Known rows, with every step that occurs:
geva/togude/namiv: [ 3.13  1.54 -0.50  4.30 -3.78 -1.10  2.69 -1.05 -1.61 -0.82 -1.06 -1.16
  1.91  1.09 -0.70  0.85 -2.75  0.79]
neke/togude: [ 0.49  5.42  2.13  1.46 -4.64  0.41  0.26 -2.39  3.21 -0.02 -0.13 -3.43
  4.62  1.15 -1.21 -0.14 -3.98 -3.20]
geva/togude/namiv/soret: [ 2.13  3.45 -0.45  2.04 -0.11 -0.14  2.29 -0.92 -2.06  2.74 -3.06  0.20
  0.36 -0.40 -0.67 -1.18 -5.23  1.31]
soret/namiv/sitat/neke: [-1.88 -0.85 -0.04 -0.22  3.36 -1.39  1.03  1.91 -0.94 -3.95  1.20  2.55
  0.22  4.19 -1.05  2.16  1.90  0.66]
geva/togude: [ 4.43  3.89 -0.91  1.85 -2.59  1.55  4.39 -0.55 -0.28 -2.22 -2.27 -2.43
  2.10  1.94 -3.41  1.17 -3.73 -0.03]
togude/namiv/sitat/neke/soret/geva: [-2.81 -4.75 -2.10 -2.46  2.07 -0.98 -3.06  0.44 -1.11  2.26  2.43  1.34
 -3.93 -4.33  2.82 -1.71  5.97  1.50]
neke/sitat/namiv/soret: [-1.90  5.02 -3.13  0.95 -0.13 -0.87 -0.66 -0.23 -0.34  4.41 -4.30 -0.14
 -3.98  1.85  2.13  0.61 -3.55 -2.13]
sitat/neke/togude/namiv/soret: [ 1.76 -0.69  1.45  0.06 -2.31 -0.53 -2.49 -0.10  1.64  2.82  1.10 -1.33
  1.06 -0.80  0.05 -2.64 -5.86 -1.12]
sitat/neke/togude/namiv: [ 2.67 -2.59  1.37  2.15 -5.93 -1.44 -2.01 -0.04  2.19 -0.82  3.23 -2.68
  2.29  0.53 -0.29 -0.72 -3.49 -1.59]
soret/namiv/sitat: [-5.08  4.37  0.91  1.92  3.47 -1.95  1.61 -0.67 -1.13 -1.77 -1.06  3.16
  2.30  3.92  0.59  2.56  2.74 -0.32]
sitat/neke/togude: [ 3.93 -0.04  0.95 -0.50 -4.55  0.95 -0.13  0.56  3.40 -2.17  1.97 -3.98
  2.37  1.79 -3.05 -0.25 -4.56 -2.14]
namiv/sitat/neke: [ 0.64 -1.83 -2.02  0.18 -1.69  0.07  1.18  0.27  1.49 -2.08  0.48 -0.30
 -0.09  0.76 -1.92  0.79 -0.22  0.85]
sitat/neke/togude/geva: [ 2.63 -1.37  0.74  0.11 -2.57  1.20  0.00 -1.11  1.56 -3.78  0.57 -3.63
 -0.23  0.73 -0.92 -1.57 -1.94  0.78]
soret/geva/togude: [ 2.16  3.04  0.60 -1.77  1.15  1.83  2.96  0.87 -0.55 -2.61 -3.50 -1.52
  1.79  0.93 -1.95  1.84  1.75 -1.35]
sitat/namiv/soret/geva/togude: [ 1.48  2.65 -0.41 -4.84  6.05  2.51  0.15  3.59 -3.24  1.79 -4.68  0.75
 -3.50  1.01  0.55  1.68 -0.42 -2.35]
soret/geva: [-1.44  5.11 -0.27 -2.69  2.08 -0.74  0.42  0.27 -0.55 -0.91 -4.20 -3.03
  2.07  0.59  0.40  0.50  3.20 -3.59]

Rows:
[-3.31 -2.80  3.49  1.11  2.71  0.48 -0.69 -0.73  0.76 -4.69  2.34  3.10
  0.00  3.06  0.94  1.06  3.07  2.45] => soret/namiv/sitat/neke/togude/geva
[-3.46  4.49  0.08 -2.25  4.68 -2.26 -1.75 -0.28 -2.20  3.95 -4.91 -0.46
  0.40 -2.00  3.28 -2.17  1.94 -2.47] => togude/namiv/soret/geva
[-1.93 -1.29  3.60  0.60  0.55  0.31 -0.86  1.03  2.57 -3.28  3.88  2.89
  2.68  3.94 -1.00  2.28  0.35 -0.34] => soret/namiv/sitat/neke/togude
[ 0.76 -1.75 -3.73 -1.58 -0.19  0.66  0.50 -0.23  0.46  1.42  2.33 -0.54
 -3.33 -2.13 -1.50 -1.88 -0.62  2.21] => namiv/sitat/neke/soret
[-4.89  4.21 -0.76 -0.02  4.70 -1.28  0.87 -1.65 -2.13  1.80  0.62  2.85
 -0.97  0.82  1.10 -0.24  2.27  1.02] => neke/soret/namiv/sitat
[ 0.61 -6.70  0.19  0.41  0.20  1.15 -0.04  1.98 -0.14 -2.59  1.54  3.10
 -0.82 -0.82  0.13  2.34  4.90  2.13] => soret/geva/togude/namiv/sitat/neke
[-0.70 -1.46  2.72 -3.42  1.61  0.18 -4.40  1.22  1.52  2.44  0.10 -0.58
  0.40 -2.04  1.44 -2.48 -0.20 -2.51] => sitat/neke/togude/namiv/soret/geva
[-0.54 -4.03 -1.73  2.90 -2.84 -2.56 -0.66 -0.13  0.22 -0.68  1.66  0.84
 -0.34 -0.23  0.98  0.68  0.85  1.35] => togude/namiv/sitat/neke
[ 3.14 -6.10 -2.65  1.92 -2.22  1.17  0.86 -0.34 -0.95  0.98  4.33  2.08
 -4.08 -2.69 -0.78 -0.74 -1.12  5.13] => geva/togude/namiv/sitat/neke/soret
[ 0.37 -2.22  1.56  1.14 -4.49  2.02 -0.76 -0.63  4.73 -1.32  3.47 -0.03
  2.20  0.45 -2.13  1.02 -2.02 -0.26] => namiv/sitat/neke/togude
[ 0.82  0.67  0.75  1.08  0.07 -0.41  0.89  0.17 -1.87 -1.23 -1.99 -0.39
  1.46 -0.03  0.95  1.42  3.10 -0.72] => soret/geva/togude/namiv
[ 4.12 -4.80 -1.77 -3.14  1.22  0.95 -0.25  2.30 -2.60  0.08  1.65 -1.49
 -4.13 -2.66 -0.53 -1.90  2.03  1.60] => sitat/neke/soret/geva/togude/namiv
[-1.47 -2.68 -2.26 -5.15  3.66  1.47 -1.10  0.95  0.13  0.93  1.10  0.05
 -3.69 -3.49 -0.16 -1.36  4.90  0.68] => namiv/sitat/neke/soret/geva
[-3.90  3.81  3.72 -1.43  1.70 -0.38 -3.81 -1.44  1.17  4.72 -2.12 -0.25
  2.87 -2.40  3.26 -1.92  0.22 -3.46] => neke/togude/namiv/soret/geva
[ 3.01 -5.90 -1.00  3.97 -3.55  0.22  1.51  0.59  0.14 -2.08  2.52  2.29
 -0.66  0.03 -1.30  1.99 -0.64  3.72] => geva/togude/namiv/sitat/neke
[-1.47  5.24 -1.15  1.14  0.94 -2.94 -0.07 -1.70 -2.14  4.43 -3.73 -1.28
  0.57 -0.86  1.69 -2.63 -3.75 -0.93] => togude/namiv/soret
[-2.97 -1.33 -0.24  0.64  1.53  1.24 -0.23 -1.67 -1.61  2.86  1.06  3.34
 -2.12 -4.26  2.26  0.08  5.08  2.39] => neke/soret/geva/togude/namiv/sitat
